Each row was made from one walk, in order. Every step used is in the known rows, and no mark comes twice. Write each row's walk.
Known rows:
tadi/nedal: [-0.80 -0.05 -0.52 -0.26 -0.10  1.34  0.16  0.52  0.38 -0.31 -1.23  0.21
  0.64  0.08  0.81 -0.23 -0.21 -0.49  0.37 -0.30  0.12  0.26]
pibor/duvu: [-0.15 -0.29 -0.80 -0.56 -0.15  1.44  2.11 -0.07  0.81 -0.38  1.06 -0.43
  1.03  0.75 -0.34  0.24 -0.83  0.34  1.05 -0.92  0.32  0.01]
vovog/duvu/rone/tadi/pibor: [-1.08  0.44  1.69 -0.83  0.12 -1.45 -0.89  0.19 -0.87 -0.02 -0.57 -0.91
  0.44  1.25  0.22 -0.36 -0.46  0.58 -0.73  1.13  0.24  0.05]
dutak/duvu/vovog: [ 2.66 -0.02 -0.65 -1.30 -0.16  0.23 -0.78  0.30 -0.12  1.24  1.17  1.72
 -0.70  0.13  0.10  0.71  0.18 -1.11  0.60 -0.19 -0.58 -0.35]
tadi/rone: [-1.17  0.50 -0.32 -0.48 -0.51  1.16  2.27 -0.24  0.25  0.09 -0.95 -0.33
 -0.03  1.42  1.14  0.25  0.76 -0.10  0.41 -0.68  1.29  0.30]
dutak/duvu/rone/tadi: [-0.34  0.25  0.43 -1.11  0.05 -2.17 -1.00 -0.31 -0.14 -0.87 -1.19 -1.22
 -0.46 -0.18  0.22 -0.43  0.01 -0.36 -0.33 -0.02  0.35 -0.25]
tadi/pibor/duvu/nedal: [-0.64  0.04 -0.11 -1.43  0.41  0.46 -0.03  0.21 -0.05  0.17  1.89 -1.17
 -0.19  0.39 -0.02  0.85 -1.02  0.38  0.97 -0.18  0.09 -0.18]
tadi/dutak/duvu/nedal: [-0.02  0.18 -0.36 -1.09  0.66  0.75 -0.48 -0.04  0.19  0.48  1.40  0.19
 -1.20 -1.50  0.14  1.49  0.24 -0.85  0.67 -0.64  0.20 -0.04]
nedal/duvu/vovog: [ 3.19 -0.27 -0.46  1.26 -0.33 -0.62 -1.20  0.47 -0.61  1.06  0.40  1.80
 -0.91  0.83 -0.46 -0.31  0.27 -0.85 -0.37  0.50 -1.08 -0.48]
rone/tadi/nedal: [-0.85 -0.21 -0.16 -0.62 -0.11 -0.28 -0.99  0.19  0.28 -1.30 -2.27 -0.50
  1.08 -0.26  1.14 -0.79 -0.30 -0.11  0.03 -0.20 -0.16  0.18]
duvu/rone/tadi: [-0.43  0.29  0.64 -0.66 -0.09 -2.57 -0.59 -0.40 -0.50 -1.03 -1.50 -1.13
 -0.26  0.43 -0.12 -1.07 -0.04 -0.28 -0.68  0.52  0.08 -0.27]
pibor/tadi/vovog/duvu: [ 0.08  0.06 -0.22 -0.10  0.21  2.50  5.68 -0.41  1.51  0.57  1.21 -0.28
  0.47  0.31  0.17  0.15 -0.66  0.00  0.61  0.01  0.58  0.11]
rone/tadi/vovog/duvu: [ 0.52  0.05  0.03 -0.66  0.37  0.91  3.05 -0.62  1.32 -0.18 -0.16 -0.67
  0.75 -0.98  0.20 -0.38 -0.32  0.03 -0.11  0.09  0.78  0.21]
nedal/duvu: [ 1.24 -0.20  0.21  2.78 -0.08  0.55  1.01  0.28  0.30  0.21 -0.31  0.01
 -0.72  0.01 -0.47 -0.44  0.54 -0.27 -0.64 -0.51 -0.06 -0.16]
nedal/tadi: [ 1.59 -0.05  0.63  2.24 -0.89  0.04  0.43  0.14 -0.09  0.06  0.41 -0.24
 -0.32 -0.50 -0.72 -0.71  1.09  1.14 -0.94 -0.47 -0.10  0.23]
tadi/pibor/duvu: [-1.23 -0.21 -0.06 -0.70 -0.05  1.16  0.90  0.29  0.01  0.14  1.00 -0.41
  1.46  1.71  0.11  0.54 -1.13  0.99  1.10 -0.35  0.30  0.11]
vovog/duvu/nedal: [ 1.71  0.42  0.35 -1.32  0.50  1.32  2.15 -0.07  1.22 -0.01  2.41 -1.11
 -1.13 -1.55 -0.80  0.40 -0.25 -0.62 -0.39 -0.06  0.36 -0.03]
vovog/duvu/rone/tadi: [ 0.48  0.35  0.75 -0.94  0.00 -1.89  0.17 -0.40  0.28 -1.15 -0.71 -1.35
 -0.17 -0.21 -0.42 -0.98 -0.23 -0.28 -1.08  0.61  0.38 -0.11]
rone/tadi/dutak: [-0.89 -0.16  0.18  0.69  0.10 -0.92 -0.58 -0.61 -0.75 -0.69 -1.62  1.64
  0.99 -0.07 -0.01 -0.24  0.60 -0.31 -0.40  0.39 -0.38  0.31]
dutak/duvu/nedal: [ 0.55  0.29 -0.11 -1.57  0.55  0.92  0.43  0.03  0.63  0.40  1.74 -0.95
 -1.50 -1.48  0.12  1.19  0.07 -0.76  0.70 -0.97  0.31 -0.24]
nedal/duvu/dutak: [ 1.10 -0.34  0.77  1.71  0.21  1.44 -0.54  0.36  0.63 -0.20  1.07  0.60
 -0.27 -1.33 -1.66 -0.19  0.48 -0.40 -0.97 -0.41 -1.50 -0.24]
tadi/nedal/duvu: [ 0.48 -0.40 -0.41  2.55 -0.06  0.84 -0.55  0.74  0.39 -0.11 -1.28  0.12
 -0.24 -0.09  0.36 -0.42  0.14 -0.27 -0.38 -0.45 -0.03  0.04]
tadi/pibor: [-1.22  0.35  1.44 -0.13  0.04  0.54  0.68  0.38 -0.88  0.86  0.08  0.07
  0.54  1.60  0.25  0.15 -0.08  0.43  0.03  0.43  0.05  0.11]
dutak/duvu/rone/tadi/nedal: [-1.25 -0.03 -0.47 -1.11  0.01 -0.82 -2.20  0.39  0.12 -1.01 -2.19 -0.70
  0.36 -0.20  1.25 -0.34 -0.45 -0.41  0.13 -0.06  0.27  0.12]
dutak/duvu/rone/tadi/vovog: [-2.48  0.00 -0.75 -0.60  0.42 -1.63 -0.19 -0.63 -0.63  0.33 -2.48 -0.62
  0.15  0.41  1.44 -0.22 -0.22 -0.07  1.12  0.19  0.74 -0.28]
pibor/duvu/vovog: [ 2.18 -0.33 -1.16 -1.06 -0.37  0.00 -0.46  0.22 -0.24  0.65  1.35  1.50
  0.31  1.34 -0.37  0.17 -0.71 -0.43  0.83  0.20 -0.79 -0.35]
pibor/duvu/dutak: [ 0.10 -0.40  0.07 -0.66  0.16  2.05  0.21  0.11  0.99 -0.60  2.06  0.29
  0.96 -0.80 -1.54  0.29 -0.48  0.04  0.22 -0.70 -1.23 -0.12]

Which walk is each row?
[-0.19 -0.43  0.68 -0.01 -0.03  1.56 -1.29  0.45  0.31 -0.28  2.07  0.23
  1.17 -0.41 -1.33  0.36 -0.42  1.05 -0.08 -0.34 -1.33  0.03] => nedal/tadi/pibor/duvu/dutak
[-2.68 -0.19 -0.80  0.70  0.08  1.20  4.79 -0.56 -0.22  1.08 -0.63  0.15
  0.49  2.25  1.28  0.09 -0.54  0.19  2.07 -0.09  0.01 -0.33] => pibor/tadi/vovog
[-0.85  0.53 -0.40 -0.41  0.17  0.25  2.74 -0.03  0.27  0.80  0.67 -0.43
 -0.88  1.23 -0.27  0.04 -0.72 -0.60  0.14  0.98  0.99 -0.12] => pibor/tadi/vovog/duvu/rone
[-1.26  0.18  1.79 -0.46  0.02 -1.08 -0.49  0.05 -0.99 -0.13 -0.98 -0.61
  1.00  1.26  0.56 -0.42 -0.15  0.80 -0.30  0.54 -0.22  0.02] => rone/tadi/pibor
[-0.06 -0.31 -0.50  1.85 -0.21 -0.09 -1.64 -0.05 -0.75  0.10  0.47  1.55
  0.16 -0.53 -0.55  0.48  0.64  0.68 -0.26  0.12 -0.28  0.47] => pibor/duvu/nedal/tadi/dutak
[ 2.08 -0.20 -0.72 -1.00 -0.06 -0.69 -2.25  0.06 -0.60  0.82  0.30  2.51
 -0.19 -0.01  0.28  0.73  0.30 -1.02  0.39  0.18 -0.82 -0.17] => rone/tadi/dutak/duvu/vovog
[ 0.43  0.40 -0.15  0.34 -0.76  0.77  0.75 -0.02  0.51 -0.02  0.32 -1.11
 -0.76  0.01  0.68  0.28  0.98  0.96 -0.43 -0.60  1.27  0.47] => vovog/duvu/nedal/tadi/rone
[-0.29  0.30 -0.13  1.05 -1.06  0.59  0.89 -0.05  0.01  0.04 -0.78 -0.56
 -0.22  0.90  0.91 -0.06  1.27  1.03 -0.24 -0.76  1.15  0.47] => nedal/tadi/rone
[ 0.22 -0.56  0.33  1.76  0.11  1.95 -0.36  0.65  0.77 -0.39  0.82  0.61
  0.09 -0.67 -0.93 -0.07 -0.06 -0.22 -0.46 -0.38 -1.75 -0.20] => pibor/tadi/nedal/duvu/dutak
[ 1.72  0.04  1.06 -0.63  0.32  2.65  1.56  0.08  1.70 -0.43  2.54  0.34
  0.30 -2.10 -2.00  0.05  0.10 -0.52 -1.10 -0.19 -0.98  0.10] => vovog/duvu/dutak
[ 2.53 -0.22 -0.81 -0.05 -0.31 -0.20 -2.39  0.32 -0.68  1.29  0.90  2.76
 -0.49 -0.11  0.01  0.86  0.60 -0.65  0.23  0.10 -0.78 -0.04] => nedal/tadi/dutak/duvu/vovog
[ 0.57  0.30 -0.22 -1.24  0.72  1.14  2.06 -0.26  0.93  0.42  1.57 -1.01
 -0.91 -1.30 -0.10  0.48 -0.40 -0.46  0.29  0.08  0.58 -0.07] => tadi/vovog/duvu/nedal
[-1.38  0.05  0.01  0.52  0.12 -1.83 -1.57 -0.47 -1.17 -0.52 -1.72  1.51
  0.42  0.40 -0.15 -0.24  0.42 -0.53 -0.55  0.92 -0.13  0.22] => duvu/rone/tadi/dutak
[-0.03  0.10 -0.21 -1.25  0.65  0.00 -1.04 -0.22  0.15 -0.01  0.88 -0.16
 -0.98 -1.63  0.31  1.20  0.20 -0.66  0.51 -0.60  0.09 -0.08] => rone/tadi/dutak/duvu/nedal
[ 0.32 -0.14 -0.31  0.85 -0.07  1.13 -0.68  0.06  0.18  0.54  0.44  1.35
 -0.12 -1.34  0.20  1.23  1.02  0.02  0.22 -1.07  0.36  0.46] => nedal/tadi/dutak/duvu
[-1.24 -0.31  0.21 -0.94 -0.05  0.06  0.06  0.04 -0.08 -0.56  0.26 -0.93
  1.77  1.45  0.33  0.15 -1.19  1.25  0.86 -0.28  0.11  0.05] => rone/tadi/pibor/duvu
[-0.65  0.04  0.06 -0.98 -0.11 -2.34 -0.76 -0.37 -0.23 -1.28 -1.07 -1.36
  0.26  0.67 -0.09 -0.82 -0.62  0.12 -0.16  0.26  0.21 -0.27] => pibor/duvu/rone/tadi
[-0.67  0.40 -0.45  0.26 -0.03 -0.69 -1.73  0.31 -0.65  0.80  0.13  0.71
 -1.29  0.06 -0.24  0.80  0.45 -0.59 -0.13  0.23  0.82  0.12] => nedal/tadi/dutak/duvu/rone
[-0.68  0.04 -0.26 -1.01 -0.02 -0.62 -1.38  0.34  0.40 -1.21 -1.84 -0.77
  0.54 -0.22  0.80 -0.73 -0.61 -0.33 -0.40  0.39  0.30  0.20] => vovog/duvu/rone/tadi/nedal
[ 2.61 -0.48 -0.73  0.95 -0.32 -1.20 -2.86  0.63 -0.59  0.36 -0.83  1.53
 -0.37  0.58  0.28 -0.57 -0.05 -0.66 -0.36  0.58 -1.16 -0.38] => rone/tadi/nedal/duvu/vovog
[-0.09  0.53 -0.32  0.13  0.02 -0.38  0.79  0.10  0.08  0.75  0.31 -0.45
 -1.01  0.24 -0.54 -0.20 -0.20 -0.22 -0.52  0.96  1.19  0.07] => nedal/tadi/vovog/duvu/rone
[ 1.69  0.03  0.51  1.56 -0.55 -0.38 -0.54  0.17 -0.19  0.08  1.19 -0.84
 -1.17 -1.12 -0.71 -0.31  0.86  1.02 -0.78 -0.35 -0.22  0.05] => duvu/nedal/tadi
[ 0.10 -0.14 -0.10  2.10 -0.20 -0.26 -1.55 -0.06 -0.94  0.27  0.18  1.72
 -0.21 -0.69 -0.57  0.29  1.04  0.40 -0.62  0.33 -0.35  0.45] => duvu/nedal/tadi/dutak
[ 2.60  0.09  0.62  1.24 -0.46  0.30  0.25  0.19  0.59 -0.04  1.98 -1.04
 -1.09 -1.78 -1.02 -0.23  0.66  1.04 -1.21 -0.27  0.05  0.22] => vovog/duvu/nedal/tadi
[-2.55  0.02 -0.59 -0.26  0.34 -1.94  0.10 -0.70 -0.90  0.20 -2.72 -0.54
  0.25  0.84  1.21 -0.66 -0.25 -0.01  0.91  0.57  0.54 -0.31] => duvu/rone/tadi/vovog
[ 0.55 -0.16  0.65 -0.73  0.53  1.70  0.90 -0.28  1.35 -0.47  1.17  0.11
  0.74 -2.02 -1.17 -0.15 -0.11 -0.18 -0.61  0.02 -0.91  0.01] => rone/tadi/vovog/duvu/dutak
[ 1.44 -0.22 -0.07  1.24 -0.57 -0.11 -0.70  0.21  0.09 -0.17  1.63 -1.09
 -0.64 -0.85 -0.69 -0.05  0.27  1.43 -0.28 -0.61 -0.11  0.08] => pibor/duvu/nedal/tadi
[-1.55 -0.12 -0.41  0.31  0.11 -1.62 -1.68 -0.45 -0.99 -0.68 -1.42  1.35
  0.77  0.57 -0.13 -0.06  0.00 -0.24 -0.19  0.74 -0.07  0.23] => pibor/duvu/rone/tadi/dutak
[-1.75  0.40  1.61 -0.64  0.05 -1.93 -1.43  0.20 -1.41  0.05 -1.11 -0.76
  0.40  1.72  0.45 -0.42 -0.33  0.58 -0.44  1.07  0.07 -0.07] => duvu/rone/tadi/pibor
[-2.22 -0.12 -0.64  0.70  0.35 -2.08 -0.38 -0.55 -0.88  0.25 -2.88 -0.57
  0.05  0.77  1.14 -0.72 -0.16  0.07  0.66  0.52  0.50 -0.35] => nedal/duvu/rone/tadi/vovog
[-2.07 -0.18 -0.43 -0.09  0.31 -1.06  1.08 -0.84 -0.48  0.04 -2.62 -0.42
  0.85  0.40  1.33 -0.67 -0.05  0.21  1.02  0.04  0.28 -0.21] => rone/tadi/vovog
